Each row was made from one walk, in order. Every step used is in the known rows, and no mark comes twice. Write each row's walk.
Known rows:
vugos fefu lurep bobaz zovod: [ 2.805  3.545 -0.477  4.429  2.213 -1.890 -1.395 -0.885 -1.108  2.766
  0.044  3.373  2.607 -1.417  0.331  0.958 -0.647  0.474  0.071  0.003
  1.398]
vugos fefu lurep bobaz: [ 2.696  3.465 -0.457  4.288  0.765  0.524 -1.458 -0.806 -1.082  2.292
 -0.736  2.267  2.106 -1.294  0.499  0.641 -0.750  0.597 -0.742  0.988
  1.494]
bobaz lurep vugos fefu: [ 3.949  0.406  0.836  2.103  3.278 -0.582  1.931 -3.121 -2.055  1.483
 -0.498  2.567 -0.873 -3.334  0.453  0.516 -0.130  1.729 -1.042 -0.572
  0.230]
fonip vugos fefu lurep bobaz: [ 4.535  2.777 -0.110  2.677  2.118  0.678 -6.341  0.038 -1.282  2.320
  0.580  2.649  1.592 -1.499  1.048 -0.600 -0.861  1.070 -2.128  1.481
  0.068]
lurep vugos fonip: [ 1.175 -1.396  0.767 -0.619  1.431  2.236 -2.504 -6.993 -1.109 -0.527
  0.313  0.463  3.972 -2.244  0.622  0.688  0.232  1.379 -1.050  1.779
 -0.336]
zovod bobaz fefu: [ 4.549  1.169 -0.927  1.196 -0.182 -7.124  0.092 -0.691  0.092 -1.470
 -0.270 -1.441  0.127 -1.610  0.307 -1.607  1.546 -0.906  0.017  0.060
  1.691]
bobaz zovod vugos fefu: [ 3.395  1.564  0.073  2.040  3.857 -2.017  0.718  1.203 -1.652  2.220
  1.490  4.277  1.483 -3.108  0.637 -0.695  0.215  1.569  0.895  0.274
  2.122]
lurep bobaz: [ 1.202  0.444 -1.469  0.991  0.365 -1.588 -1.135 -3.773  0.397 -0.118
  0.082 -1.859  2.482  0.648  0.082  1.095 -1.023 -1.939  0.956  1.044
  1.797]
fonip vugos fefu: [ 0.558  1.100 -0.008  1.445  1.774  1.577 -4.709  1.986 -1.125  1.975
  0.903  3.328  0.470 -2.369  1.289 -1.735 -0.258  2.260 -1.390  1.273
 -0.839]
fonip vugos fefu lurep bobaz zovod: [ 4.606  2.763 -0.231  3.016  3.419 -1.693 -6.027 -0.253 -1.252  2.672
  1.506  3.481  2.120 -1.518  0.916 -0.545 -0.743  1.011 -1.129  0.679
  0.016]
zovod bobaz: [ 2.753  1.376 -0.430  0.307  0.073 -4.814 -0.223 -0.534  0.396  0.199
 -0.070 -1.672 -0.151  0.299 -0.084 -0.492  0.164 -1.135  0.455  1.446
  1.701]
bobaz zovod: [ 0.321  0.124 -0.240  0.423  2.561 -4.753  0.289 -0.248  0.107  0.789
  1.661  1.708  1.183 -0.313 -0.250  0.253  0.179 -0.353  1.798 -1.668
 -0.130]
bobaz fefu vugos: [ 3.486 -0.932 -0.713  0.999  0.902 -2.332 -1.529  0.229 -3.534 -1.892
 -0.340  0.289  0.303 -2.482  0.373 -1.577  1.697  0.643 -1.482 -1.109
  0.151]
lurep bobaz zovod vugos fefu: [ 4.003  1.679 -1.420  2.590  3.483 -3.160 -0.444 -2.786 -1.051  1.783
  1.269  1.684  3.596 -1.754  0.674  0.377 -0.900 -0.702  1.555  1.437
  3.544]
vugos zovod: [-1.552  1.224  0.121 -0.039 -1.212  3.160  0.422  1.110  0.529  0.193
  1.533 -0.551  1.621 -2.847  0.367  0.903 -0.077  0.982  1.873  0.221
  0.736]
vugos zovod bobaz fefu lurep: [ 4.915  3.249 -0.216  1.578 -1.246 -2.403 -0.265  0.564  0.267 -0.717
  0.963 -1.660  1.518 -3.692  0.436  0.208  1.220  0.141  1.059  0.136
  2.269]
vugos fefu: [-2.130  1.380 -0.166  2.536  0.489  1.542  0.460  1.913 -0.719  1.937
 -0.551  3.309  0.523 -2.415  0.802 -0.656  0.115  2.135  0.015  0.612
  0.441]
bobaz lurep: [ 3.552 -0.363  0.488  0.338  1.794 -1.636  2.818 -1.527 -0.313  0.765
  0.205 -0.131 -3.168 -0.244 -0.487  0.686 -0.420 -0.095  0.193 -1.672
 -0.113]
fonip vugos: [ 2.188  0.168  0.191 -0.638  1.434  0.329 -5.048  0.580 -0.455  0.540
  1.335  0.619 -0.035 -0.386  0.530 -1.273 -0.350  0.719 -1.395  0.825
 -1.111]

Write each row's walk:
[ 3.873  0.632 -0.137  0.137  1.569 -0.886 -0.610  0.146 -3.663  0.784
  1.468 -1.703 -0.358 -2.288  0.110  0.336  0.191  0.158  0.594  1.030
  1.723]
fefu vugos zovod bobaz lurep
[ 4.281 -0.738  0.382 -0.627  1.308  3.998 -0.738 -3.283 -1.031  0.414
  0.976  0.332  1.354 -2.014  0.323  0.017 -0.212  1.335 -0.812  2.888
  2.046]
zovod vugos fonip
[ 0.223 -2.298 -0.176 -0.851  1.563  2.443 -3.161 -3.215 -3.573  0.082
  0.931 -0.361  1.242 -0.341  0.076  0.200 -0.039  0.917 -0.834  1.624
 -0.463]
fefu vugos fonip
[ 4.633  0.371  1.002  0.427  2.325  0.614  1.871 -3.555 -1.210  0.597
  0.782  0.196 -0.213 -3.577  0.273  1.472 -0.107  1.021  0.139 -0.771
  0.530]
bobaz lurep vugos zovod
[ 5.987  1.203  1.414  0.911  1.347  1.706 -3.407 -5.830 -1.483  0.072
 -0.091  0.804  3.039 -1.123  0.005  1.712 -0.184  0.549 -2.575  1.118
 -0.212]
fefu lurep vugos fonip
[ 1.627  0.511 -1.554  1.149  2.258 -5.415 -0.927 -3.834  0.382  0.539
  1.454 -0.416  3.285  0.578 -0.043  1.131 -0.797 -2.063  2.272 -0.391
  1.546]
lurep bobaz zovod
[ 6.090  3.060  1.426  1.376  0.717  2.285 -2.437 -2.349 -1.581  0.176
  0.153  0.621  2.978 -2.841  0.138  1.841 -0.005  0.605 -1.677  0.757
  0.737]
fefu lurep vugos zovod
[ 7.491  2.296  0.637  2.201  0.213 -1.094 -1.593 -1.860 -1.663 -1.818
 -0.368  0.844  2.552 -4.630  0.577  0.090  1.645  0.920 -1.798 -1.190
  0.611]
bobaz fefu lurep vugos zovod
[ 2.002  0.836 -0.306  0.065  0.784  0.029 -2.077  0.958 -3.461  0.538
  1.396 -1.587  1.207 -2.182  0.362 -0.078  0.345  0.109  0.459  1.932
  1.666]
fefu vugos zovod bobaz
[ 9.107  3.289 -0.233  2.316  2.776 -3.278 -2.111 -3.217 -1.000  1.195
  0.707  0.404  2.515  0.256 -0.445  1.578 -0.943 -1.912 -0.463  0.467
  2.786]
fefu lurep bobaz zovod vugos
[ 6.929  3.409  0.803  2.855  1.796  3.470 -0.295  1.573 -2.506  2.235
 -0.624  3.581  0.449 -3.147  0.746 -0.471 -0.086  2.042 -2.306  2.490
  3.082]
zovod vugos fefu lurep
[ 7.148  1.080  0.343  0.649  2.427 -5.948  1.070 -3.987 -0.933  0.406
 -0.106 -1.226 -1.102 -1.070 -0.012  0.048  0.096 -0.861 -0.451  0.676
  1.735]
zovod bobaz lurep vugos
[ 6.438  2.831 -0.440  2.403  2.050 -4.474 -2.180 -3.440 -0.306  0.957
  0.658 -0.046  2.500  1.150 -0.631  1.853 -0.768 -2.025  0.179 -0.544
  1.391]
fefu lurep bobaz zovod
[ 8.030  1.839  0.660  2.100  0.786 -2.747 -1.972 -2.551 -1.932 -2.115
 -1.043  0.995  1.720 -3.185  0.348 -0.402  1.628  0.388 -2.771 -1.346
  0.249]
bobaz fefu lurep vugos
[ 5.522  0.680 -1.143  1.247  0.731 -6.632 -1.423 -0.334 -2.407 -1.406
 -0.143 -1.527  0.199 -1.704  0.368 -1.824  1.495 -0.746 -0.767  0.515
  1.711]
zovod bobaz fefu vugos
[ 6.838  2.899  0.095  0.761  0.475 -1.559 -5.535  0.933 -0.269 -0.064
  2.096 -0.487  1.221 -3.294  0.848 -0.855  0.613  0.623 -0.762  0.843
  0.682]
fonip vugos zovod bobaz fefu lurep
[ 3.655 -0.534  0.098 -0.151  3.476 -1.422 -0.388 -2.804 -0.721  1.064
  2.424  2.054  2.244 -1.786  0.111  0.178 -0.147  0.771  1.035  0.658
  1.468]
bobaz zovod vugos fonip
[ 4.807  1.579  0.153 -0.172  1.521 -0.992 -3.436  0.303  0.002  1.220
  2.595 -0.853 -0.587 -2.546  0.618 -0.490 -0.465  0.560  0.490  0.991
  0.595]
fonip vugos zovod bobaz lurep
[ 8.440  1.708 -0.107  1.623  0.631 -5.718 -2.297 -4.753 -0.768 -1.382
 -0.309 -0.929  1.995 -2.301  0.340 -0.368  1.397 -0.325 -1.678  0.912
  1.616]
zovod bobaz fefu lurep vugos fonip
[ 5.884  1.672  0.208  1.921  2.647 -5.140  1.412 -2.932 -1.233  1.391
 -0.399  0.433 -0.781 -2.310  0.358 -0.225  0.250  0.189 -0.387  0.989
  1.838]
zovod bobaz lurep vugos fefu
[ 4.672  0.752  0.107  0.342  3.566 -2.917  0.524  0.028 -1.057  1.185
  1.691  2.179  1.121 -1.535  0.039 -0.280  0.108  0.191  0.878  0.087
  1.946]
bobaz zovod vugos
[ 4.125  1.647 -0.327  0.154  0.376 -1.560 -4.788  1.097  0.087 -0.233
  2.323 -0.771  1.327 -3.684  1.021 -1.407  0.644  0.821  0.177  1.057
  0.585]
fonip vugos zovod bobaz fefu
[ 1.347  0.958  0.937  0.097  0.598  2.911 -1.159 -2.524 -1.224 -0.463
  0.762  0.269  3.826 -4.234  0.903  0.886  0.240  1.224  0.158  1.308
  0.801]
lurep vugos zovod
[ 6.119  2.660 -0.427  2.187  0.355 -1.322 -2.394 -3.375 -0.344  0.410
 -0.344 -0.905  1.932  1.258 -0.390  1.703 -1.001 -1.946 -1.030  0.565
  1.426]
fefu lurep bobaz
[ 8.964  2.757 -0.078  1.987  0.677 -6.880 -1.601 -2.482 -1.183 -1.450
 -0.783 -0.860  1.306 -2.142  0.287 -0.857  1.331 -0.893 -1.750  0.305
  1.852]
zovod bobaz fefu lurep vugos
